Each row was made from one walk, in order. Every step used is in the known rows, and no mark comes twice. Write each row's walk.
Known rows
marop/desob/sanul/fovevoz: 0.370	-1.860	-1.715	3.017	-0.364	-6.620	2.571	2.796	-1.604	4.609	-1.667	-2.785	1.231	3.880	2.028	2.620	-2.270
suted/desob/fovevoz: 0.115	0.001	-1.197	1.813	-2.522	-3.399	-2.167	3.578	1.196	-1.718	2.138	0.904	1.858	3.676	1.749	-2.711	2.913
suted/desob: 0.093	-0.633	0.597	0.216	0.868	-1.214	-2.680	0.826	1.414	-0.087	1.808	0.435	1.716	1.631	2.164	-3.013	2.529
marop/desob/sanul/pilo: 1.216	-3.908	-4.422	0.125	0.889	-5.406	2.273	1.283	-2.520	2.199	-3.947	-1.512	0.358	2.994	0.505	3.065	-0.310
desob/pilo: 0.148	-2.337	-0.692	-0.689	-0.824	-1.642	0.057	2.281	0.252	-0.909	-0.732	1.254	0.814	-1.477	-0.717	-1.105	-2.275
sanul/desob: -0.603	1.817	1.383	-5.248	-0.045	-0.778	1.296	0.534	-0.364	1.213	-1.003	0.332	2.105	2.439	-0.687	3.918	3.203
pilo/desob/sanul: 1.240	-0.505	-3.227	0.830	-0.553	-2.498	-1.171	-1.420	-1.303	0.262	-0.096	0.219	-0.911	0.486	-0.865	4.291	2.020
fovevoz/sanul/desob/pilo: 0.946	-1.171	-0.960	-4.519	-1.265	-4.395	2.741	3.515	0.702	0.600	-1.256	0.577	3.369	2.228	3.851	1.706	-0.903
marop/desob/pilo/fovevoz/sanul: 1.597	-3.878	-2.924	0.524	-1.596	-5.394	-0.147	6.193	-3.587	1.959	-0.840	-0.831	3.109	3.153	4.038	0.486	-6.366
marop/desob/fovevoz/sanul/pilo: 0.939	-2.110	-6.117	0.023	-2.451	-5.298	2.515	7.123	-2.868	0.417	-2.608	-1.929	3.468	6.098	3.464	1.531	-1.923
pilo/fovevoz/sanul/desob: 0.645	-0.337	-0.594	-3.562	-1.631	-5.357	1.441	0.732	-1.266	2.541	1.324	1.402	0.513	3.339	4.385	4.088	0.273
suted/desob/pilo/fovevoz: 0.125	-3.632	-0.040	-0.335	-0.804	-5.048	-3.462	2.175	0.374	-0.028	2.569	3.007	0.766	0.674	1.949	-2.199	0.027
desob/pilo/fovevoz: -0.027	-3.453	-0.872	-0.714	-1.865	-4.108	-0.772	1.622	-1.260	0.294	0.893	2.901	-1.054	-1.248	-0.332	0.850	-2.894
marop/desob/sanul/pilo/fovevoz: 0.975	-4.809	-4.726	-0.042	-0.126	-7.408	1.624	0.697	-3.828	3.224	-2.555	-0.253	-1.080	3.121	1.018	4.473	-0.812
sanul/suted: -1.719	2.268	2.013	-0.071	1.300	1.333	0.752	-1.150	-0.492	0.074	1.172	-0.552	2.070	2.085	0.391	-0.740	1.985
marop/desob/sanul: 2.156	-2.004	-2.494	3.036	-0.304	-4.016	1.007	1.718	-2.274	1.994	-2.648	-2.790	1.200	3.466	1.399	1.398	-2.159
fovevoz/sanul/desob: 0.879	0.769	-0.514	-3.911	-0.471	-2.968	2.742	1.689	0.414	1.321	-0.592	-0.426	2.791	3.350	4.439	2.433	1.050
pilo/desob/sanul/marop: -0.350	-1.068	-4.491	-1.018	-1.433	-2.484	-1.069	0.485	-0.572	-0.570	0.494	0.976	-0.809	1.088	0.079	5.046	3.854
pilo/desob: -0.225	1.189	-1.779	-1.663	0.130	1.405	-2.688	0.500	-1.995	-0.184	0.606	0.032	1.374	0.282	-1.709	3.277	1.702
pilo/fovevoz/sanul/suted: -0.411	-0.038	-0.177	0.702	-0.620	-3.571	1.119	-0.700	-1.394	1.606	3.035	0.554	0.462	2.982	5.277	0.492	-0.720

Write each row's walk
-1.433	-1.265	-4.200	-5.303	1.373	-0.561	-0.858	-0.097	-2.147	0.116	-1.027	1.617	0.280	-0.252	-2.451	5.061	3.930
sanul/pilo/desob
-0.088	-2.457	-0.591	-0.166	-1.361	-4.789	1.003	1.688	-1.109	0.474	2.041	1.927	1.251	1.196	3.985	-0.545	-2.766
desob/pilo/fovevoz/sanul/suted
0.110	-1.657	-3.921	-0.946	-1.089	-2.120	1.376	6.626	-0.783	0.414	-0.451	-2.327	3.855	4.577	6.709	0.038	-1.823
fovevoz/sanul/marop/desob
-1.542	-3.760	-3.134	-2.430	-2.242	-3.141	-1.055	7.193	-2.648	0.602	-0.182	0.439	2.472	2.776	1.496	2.010	-2.091
sanul/marop/desob/pilo/fovevoz
-1.499	-0.886	-2.612	-1.956	-0.782	0.197	-0.411	5.933	-1.643	0.305	-0.866	-1.884	3.317	3.793	1.816	1.367	0.082
sanul/marop/desob
1.664	-2.267	-0.667	2.848	0.171	-5.292	-1.092	-1.407	2.035	0.329	1.259	0.591	-0.468	1.762	3.014	-1.997	2.937
suted/desob/sanul
-1.436	-2.883	-3.061	-2.426	-1.379	-1.265	-0.232	7.860	-1.479	-0.457	-1.510	-0.852	4.000	2.506	1.061	0.608	-1.798
sanul/marop/desob/pilo
0.490	-5.232	-3.959	-0.477	-0.515	-8.387	2.425	-3.535	-0.996	1.929	-0.711	3.085	-5.020	-0.239	0.435	4.444	1.929
desob/sanul/pilo/fovevoz
-0.027	0.880	0.575	0.809	1.375	-1.959	0.131	0.713	1.364	0.049	2.919	-0.956	4.083	4.372	7.152	-4.097	1.848
fovevoz/sanul/suted/desob
-0.095	-1.137	-3.732	0.776	-3.731	-5.176	-0.742	6.318	2.494	-2.197	3.008	0.911	2.702	5.283	6.665	-2.812	2.993
suted/desob/fovevoz/sanul/marop
-0.436	-4.708	-2.375	-1.612	-1.939	-6.561	-2.164	4.682	1.493	-0.639	3.495	3.132	1.490	1.953	6.404	-2.328	0.288
suted/desob/pilo/fovevoz/sanul/marop
1.436	-0.218	-3.542	2.635	-4.212	-4.470	2.151	4.111	0.337	-1.382	0.552	-0.063	1.020	3.649	4.102	-0.557	-1.400
desob/fovevoz/sanul
-0.714	-2.697	-2.912	-1.212	-2.449	-4.693	0.653	2.291	-0.223	0.699	2.828	1.782	-1.107	1.934	5.927	1.771	-0.523
pilo/fovevoz/sanul/marop
-0.336	-1.919	-0.778	2.800	-0.842	-7.338	3.580	-1.249	1.523	3.404	0.275	0.199	-2.503	0.533	1.520	2.470	0.505
desob/sanul/fovevoz
1.136	-4.212	-1.237	0.170	-1.157	-6.595	-2.384	3.071	0.878	0.237	2.786	2.553	1.382	1.410	5.396	-2.975	-1.319
suted/desob/pilo/fovevoz/sanul
0.113	-2.044	-5.504	-3.984	0.817	-2.758	0.800	0.797	-1.173	0.318	-0.714	1.002	0.946	0.795	2.643	3.508	1.477
fovevoz/sanul/pilo/desob
-0.594	-0.417	-2.460	0.771	-0.706	-5.214	0.414	-0.695	-0.686	2.851	0.925	0.265	-0.923	0.885	-0.306	5.465	2.007
pilo/desob/sanul/fovevoz
-0.485	-0.353	0.843	-5.891	-0.752	-2.401	1.330	2.583	-0.270	0.428	-1.793	1.449	2.941	1.127	-1.155	3.092	1.166
sanul/desob/pilo
0.734	-2.313	-1.675	-0.179	-0.343	-1.422	-0.577	5.887	-2.729	0.772	-2.555	-1.785	4.170	2.104	-0.124	-0.327	-4.528
marop/desob/pilo
0.389	-2.167	-5.562	-0.522	-3.103	-5.986	3.287	3.575	0.162	-1.409	-0.771	1.100	0.198	3.142	3.223	1.164	0.537
desob/fovevoz/sanul/pilo
-0.486	0.610	-6.130	-1.121	-4.513	-2.527	-0.718	6.127	-0.914	-2.267	1.716	0.545	2.247	4.049	2.804	3.626	2.212
pilo/desob/fovevoz/sanul/marop
-0.648	-1.322	0.692	-5.877	-1.750	-4.708	0.621	2.098	-1.475	1.583	-0.218	2.922	1.304	1.325	-0.941	4.778	0.823
sanul/desob/pilo/fovevoz
0.434	-2.422	-4.406	-0.226	-1.984	-6.540	0.321	3.895	1.514	-1.253	1.262	1.493	1.785	4.237	5.083	-1.986	3.114
suted/desob/fovevoz/sanul/pilo
0.579	-3.375	-1.794	-0.011	-1.290	-3.765	-1.219	5.310	-4.070	1.872	-1.097	-0.404	2.508	2.361	0.308	1.184	-4.881
marop/desob/pilo/fovevoz
